Every row comes from one small tree of marks. Brackets hold a mark, then the marks that hang from it, in the order of their numbers. Every link used is in the known rows. Which tree was each row made from?
(in the rows, 128 means zero)
Known rows
{j884 j744 j787}: [138 125  89 131  84 106 119 105 128 144  97 205 139 163 131 144 133 110
 147 128 132 176 118 157 134 132 117 168 154 113 123 152 135 137 141]
{j884 j744}: [141 127  95 122 114 113 119 101 121 132  78 190 140 149 143 147 123 102
 136 124 122 173 121 153 124 138 112 165 149 101 114 150 135 128 146]
{j710 {j627 j107} j744}: [142 141  81 136 115 134 110 118 132 136  73 200 119 159 111 141 116 106
 109 148 129 161 134 161 115 115  87 142 163 126 135 141 105 149 161]
{j484 j671}: [139 119 106 117 138 123 105 123 128 128  65 168 153 147 141 135 109 122
 141 158 136 168 102 159 120 119  94 151 134 121 111 156 134 133 152]
{j472 j575}: [147 142  91 116 116 119 128 116 132 138 101 169 134 150 133 127 115 117
 142 138 129 178  96 158 135 109 110 149 149 110 118 144 138 122 148]
{j484 {j671 j107}}: [139 117 117 113 136 129 101 120 126 138  53 158 148 143 127 139 108 123
 138 163 138 165 114 152 125 118  91 143 131 132 125 171 129 126 151]
{j484 {j671 j107 {j531 j16}}}: [153  91 132  83 132 118 110 133 126 147  35 140 194 153 143 152 109 135
 139 173 155 158 100 147 111 118  55 132 112 143 121 217 154 110 156]
{j436 {j484 {j671 j107}} j945}: [150 107 129 135 161 126 105 146 139 141  30 162 152 145 146 127 129 172
 150 188 165 156 105 161 124 103  78 146 118 128 115 188 159 135 153]
{j744 {j710 {j627 {j107 {j671 j484}}}}}: [161 118  88 117 144 109  83 121 134 141  57 177 130 156 104 134 130 112
 101 147 145 164 131 153 138 127  82 151 135 128 126 149 115 123 159]
{j40 {j521 j627}}: [113 115  88 116 107 105 124  99  93 147  96 192 157 170 128 116 119 108
 139 128 120 179 133 126 103 148  90 165 154  81 117 130 110 145 138]
{j521 j40 {j627 j107} j787}: [114 141  62 120  91 109 119 114 107 162 103 196 140 176  92 118 141 114
 134 145 131 193 148 119 108 136  85 162 161  91 141 138 100 155 139]
{j40 {j521 {j627 {j107 j671}} j787}}: [119 124  77 106  97  96 107 107  95 175 101 206 161 181  79  99 136  89
 136 137 129 180 169 116 108 154  85 161 157  90 133 121  98 137 127]
{j16 j531}: [130 117 103 109 117 121 126 117 121 126  69 167 161 156 142 141 102 125
 146 144 135 164 110 162 123 119  87 140 130 118 114 159 151 118 159]
{j787 {j521 j627}}: [124 121  77 126 105 110 116 110 101 149 107 194 148 167 129 134 129 121
 134 141 123 203 120 136 119 137  79 163 163 101 131 131 129 147 149]
{j710 j744}: [134 129  89 133 120 130 122 115 123 131  84 197 133 147 134 145 111 119
 133 139 124 173 112 165 108 111  98 147 150 115 119 157 138 130 158]
{j531 {j16 j484}}: [144 119 111  99 133 100 118 127 122 125  70 166 156 151 163 147 117 134
 160 142 152 177  87 162 118 117  79 159 128 111 107 181 145 104 156]
{j436 {j484 j671} j945}: [151 110 117 139 163 120 110 149 143 131  41 172 157 148 159 122 128 171
 153 183 163 158  93 168 119 103  82 154 122 116 101 173 164 142 154]
{j436 j484 j945}: [149 117 103 144 145 113 120 141 131 133  65 182 145 147 155 124 128 167
 156 162 145 161 103 162 121 106  88 150 128 103 102 164 167 135 153]
{j531 {j671 j107 j484}}: [142  96 122  94 134 121  96 114 122 160  57 149 141 135 139 152 116 139
 137 157 151 160 111 139 131 111  76 133 121 124 131 189 144  98 146]
{j671 j107 j484 j531}: [148  94 114  95 133 116 100 128 117 150  66 143 167 139 130 152 103 145
 130 157 139 165 110 136 126 115  62 132 106 121 119 196 161 102 160]
{j16 {j484 j671} j531}: [134 111 131  93 150 123 110 126 136 112  35 149 171 159 161 144 105 144
 154 167 177 167  86 179 127 109  74 156 112 127 108 173 147 113 161]
{j40 j521}: [125 122  94 120 111 108 122 111 110 145  96 185 153 156 131 119 107 106
 145 119 117 170 119 134 114 135 101 153 139  89 114 144 121 134 141]
{j627 {j107 j671} j521}: [153 126  78 116 125 108  87 117 135 143  83 185 146 161  85 124 122  93
 113 158 120 177 154 118 123 123  81 124 134 120 120 136 120 128 160]
{j531 {j16 j484} j671}: [145 106 126  81 132 103 114 117 127 136  52 160 159 153 175 154 123 138
 162 148 171 166  85 161 118 111  72 150 127 119 119 191 144  93 146]
{j884 {j744 j710} {j787 j521}}: [139 128  82 147  71 100 125 103 127 150  97 226 130 180 131 146 154 109
 132 108 142 203 110 166 148 144 115 181 163 114 145 151 130 152 140]
{j107 j671}: [144 120  90 113 132 112  98 116 122 138  87 173 156 141 122 132 111 111
 140 144 122 171 122 145 121 120  97 142 135 118 110 147 146 111 151]
{j436 {j484 {j671 j107 {j531 j16}}} j945}: [164  81 145 105 157 115 113 159 139 150  11 143 198 154 160 140 128 184
 153 198 182 149  91 156 110 103  43 135 100 138 111 234 184 120 158]
{j884 {j744 j710} {j787 j472 j521}}: [139 141  81 146  61  94 134 109 137 160 118 223 130 196 123 147 163 110
 132 110 148 207 102 173 170 134 126 191 170 115 156 147 123 151 131]
{j521 j627}: [126 119  83 118 116 113 119 105 101 134  90 186 145 159 133 133 121 119
 138 145 120 180 125 144 112 134  90 160 156 100 115 133 126 135 150]
{j787 j472 {j521 j40 {j627 j107}}}: [121 147  61 125  91 102 115 123 122 174 136 184 145 185  97 125 147 121
 120 147 135 217 126 108 137 124  78 170 166  96 152 127 105 164 145]
{j484 {j671 j531}}: [146 103 113 101 137 121 106 127 128 130  56 157 183 153 144 142 103 132
 135 165 142 162  99 154 117 118  73 141 116 126 111 173 151 126 154]
{j436 {j484 {j671 j531}}}: [150 102 119 120 158 119 107 140 138 123  42 156 186 150 164 139 106 152
 151 177 159 160  85 163 111 106  67 149 113 124 102 182 164 134 160]
{j627 {j107 {j671 j484}} j521}: [158 112  84 110 141 104  76 128 138 152  80 170 148 152  88 128 124 110
 109 166 131 179 144 112 126 117  68 126 118 118 113 154 132 118 166]
{j787 {j472 j575} {j521 j40}}: [135 164  71 126  91 113 134 132 150 171 144 165 145 175 114 124 137 128
 135 130 143 218  78 135 154  96 108 162 159 105 151 152 130 146 138]
{j16 {j531 j671}}: [132 103 119  92 117 123 122 107 126 138  50 161 164 158 155 147 108 128
 148 151 153 154 107 160 123 113  80 131 129 125 125 169 149 109 148]

Write each row's tree
[120 137  76 105  87  90 118 113 105 185 121 203 160 198  72 100 145  91
 135 140 136 183 160 124 128 144  95 171 164  91 144 116  91 137 118]  {j40 {j521 {j627 {j107 j671}} {j787 j472}}}
[112 127  64 129 102 113 116 114 110 158 113 185 155 167 121 130 135 130
 131 137 129 217 115 112 110 130  76 162 159  92 137 144 123 160 147]  {j787 {j521 j40 j627}}
[127 160  58 130  77 105 123 130 143 168 118 195 138 196  67 119 144 104
 121 142 131 197 142 118 136 114 100 146 152  99 158 151  90 157 138]  {j627 j107 {j521 j40 {j787 j472}}}
[145 101 123  96 134 126 102 123 124 140  44 146 177 148 132 147 103 133
 132 170 146 160 110 147 121 118  70 133 114 137 124 188 145 119 153]  {j484 {j671 j107 j531}}
[120 155  52 150  82 135 118 124 145 157  80 216 125 192  65 128 140 103
 100 144 134 185 155 131 103 114  84 133 167 114 163 162  75 176 149]  {j710 {j627 j107 {j521 j40 j787}} j744}
[133 112  67 110 131 102  77 128 120 180 110 168 162 156  93 125 143 131
 113 161 146 216 133  88 118 126  50 156 138 103 130 147 134 140 157]  {j787 {j521 j40 {j627 {j107 {j671 j484}}}}}
[133 142  73 107  97  97 112 118 113 172 114 197 148 188  77 118 146 101
 134 156 137 184 154 142 137 131  95 166 166 112 143 120 107 129 130]  {j521 {j627 {j107 j671}} {j787 j472}}
[150 100 129  78 128 104 113 128 118 137  51 144 180 153 154 159 110 146
 152 154 162 168  95 151 119 116  55 140 109 127 119 212 156  90 157]  {j671 j107 {j531 {j16 j484}}}
[156  89 103  90 149 108  87 132 125 148  75 148 187 138 128 143 106 138
 131 160 141 168 108 136 120 114  63 135 102 121 102 181 175  94 158]  {j107 {j671 j484 j531}}
[156  83 122  82 131 107 108 137 117 157  56 135 184 143 142 158 109 147
 137 161 148 164  99 136 115 116  49 131 104 128 115 225 169  93 162]  {j671 j107 j484 {j531 j16}}
[143 157  75 115  91 103 129 120 127 173 140 184 132 191 104 119 149 113
 123 151 142 211 113 137 157 117  91 170 178 106 151 112 113 148 141]  {j787 {j472 j575} {j521 {j627 j107}}}
[125 169  62 113  78 106 139 120 130 180 135 184 133 197  82 108 157 114
 133 145 147 204 124 130 142 113 106 174 176  94 158 130  94 151 127]  {j521 j40 {j627 j107} {j787 {j472 j575}}}
[144 101 125  88 116 114 116 111 120 159  51 157 155 147 147 153 120 124
 148 152 148 157 110 145 118 117  75 130 135 134 136 201 140 100 144]  {j531 j16 {j671 j107}}
[116 126  63 145  64  99 126  94 119 162 106 225 141 196 119 140 173 119
 126 113 150 224 120 132 131 150 102 194 175  96 154 149 113 174 136]  {j884 {j744 j710} {j787 {j521 j40 j627}}}
[137 141  81 139  62  98 126 118 138 170 133 209 142 187 120 144 149 114
 143 124 142 204 105 158 161 125 116 181 167 115 150 145 132 149 132]  {j884 j744 {j787 j472 j521}}
[128 170  72 121  82 113 146 129 145 170 133 174 139 182 100 117 139 123
 148 130 143 198  92 152 147  99 124 165 162 100 151 157 116 137 124]  {j521 j40 {j787 {j472 j575}}}
[105 137  79 118  75  98 145 110  97 172 121 206 155 201 103 110 138 107
 149 124 130 187 134 144 124 143 107 181 170  78 143 131  94 147 114]  {j40 {j521 j627 {j787 j472}}}
[133 134  73 148 108 139 118 113 139 128  65 205 128 175 107 143 120 107
 104 144 124 172 132 156 107 112  89 131 162 123 136 158 101 156 158]  {j710 {j627 j521} j744}
[152 132  82 116 128 116  85 119 131 143  76 177 141 153  98 127 115  98
 116 154 127 159 143 141 127 124  87 137 147 130 125 131 111 130 154]  {j710 {j627 {j107 j671}}}
[148 134  70 135 120 131  90 116 147 143  65 203 134 173  76 134 127  92
  91 160 131 169 159 137 110 113  77 122 156 135 138 144  99 146 163]  {j710 {j627 {j107 j671} j521} j744}
[145 103 136  86 148 121  95 127 129 128  36 139 175 150 147 152 105 148
 143 171 170 166  97 157 128 112  63 145 102 134 121 192 145 106 155]  {j16 {j484 {j671 j107 j531}}}
[125 157  66 150  76 131 138 123 144 153  90 219 127 205  82 138 139 104
 113 140 133 179 132 175 126 109 105 146 178 121 163 158  85 159 136]  {j710 {j627 {j521 {j787 j472}}} j744}
[128 152  53 146  82 115 120 115 139 146  69 212 120 200  71 121 150  97
  99 127 135 184 151 134 124 135  96 144 161 107 164 154  65 175 144]  {j744 {j710 {j627 j107 {j521 j40 j787}}}}
[151 103 118  82 131  98 118 131 120 127  62 153 186 156 167 154 110 144
 155 149 159 171  84 158 114 116  59 149 111 116 105 197 161  97 158]  {j671 {j531 {j16 j484}}}
[153 120  76 128 137 128  80 128 149 151  61 189 136 165  79 138 128 109
  86 169 142 171 148 132 114 108  63 124 141 134 130 161 113 136 169]  {j710 {j627 {j107 {j671 j484}} j521} j744}
[138 155  72 128  80 103 124 127 135 159 110 203 130 196  75 122 138  97
 125 146 125 183 146 142 144 121 102 146 156 108 151 139  95 144 139]  {j627 j107 {j521 {j787 j472}}}
[136 128  82 140  72 104 116 111 128 159 113 213 143 170 128 145 141 113
 143 123 135 200 113 150 140 135 106 170 161 113 139 150 140 149 140]  {j884 j744 {j787 j521}}
[139 119 128 102 150 123  95 123 129 126  45 151 146 145 143 145 112 137
 147 164 163 171 100 161 132 113  83 155 120 129 122 175 129 113 154]  {j16 {j484 {j671 j107}}}
[157  97 117  73 144  95 100 132 126 134  59 149 200 152 152 150 113 139
 152 156 163 171  94 150 114 115  55 143 104 127 102 196 170  82 156]  {j107 {j671 {j531 {j16 j484}}}}
[160 109  85 100 123 104  88 122 133 145  74 172 176 166  89 132 117 103
 108 164 128 171 151 112 120 122  60 113 116 124 120 153 136 120 162]  {j627 {j107 {j671 j531}} j521}
[125 147  69 141  58 101 124 121 147 179 140 201 150 186 111 141 155 121
 140 121 146 217 101 134 154 119 115 181 163 107 156 158 127 161 131]  {j884 j744 {j787 j472 {j521 j40}}}
[131 103 141  76 129 123 111 106 127 136  31 144 157 155 158 158 110 144
 155 157 181 157 106 163 135 108  70 134 114 133 137 188 144  88 148]  {j16 j484 {j531 {j671 j107}}}
[126 160  88 116  75 105 154 122 128 175 131 189 144 192 103 103 132 105
 153 114 138 185 104 158 146 117 127 169 163  89 147 142 106 135 113]  {j40 {j521 {j787 {j472 j575}}}}
[132 141  58 122 100 108  97 124 138 166  96 192 153 175  60 114 139  98
 120 147 127 193 159 103 115 123  86 129 139 109 143 154 105 143 144]  {j627 {j107 j671} {j521 j40 j787}}
[109 125  58 139  72 107 116 117 118 169 133 199 155 180 109 127 145 136
 142 142 138 220 113 116 121 125  81 165 164 102 147 145 124 169 142]  {j884 {j787 {j521 j40 j627}}}
[115 154  81 112  72 102 156 110 111 179 132 196 149 206 101 100 146 106
 148 123 140 193 116 148 137 130 117 182 179  80 149 127  95 143 109]  {j40 {j521 j627 {j787 {j472 j575}}}}
[134 142  72 147  79 115 133  95 130 134  48 230 121 202 102 142 156  85
 105 108 132 176 147 171 130 154 118 166 173 107 155 157  80 159 133]  {j884 {j744 {j710 {j627 {j521 j787}}}}}
[121 133  69 135  65  99 126 121 118 170 145 205 147 197 109 131 147 130
 145 147 139 211 109 148 149 121  95 176 175 113 151 128 123 156 135]  {j884 {j787 j472 {j521 j627}}}
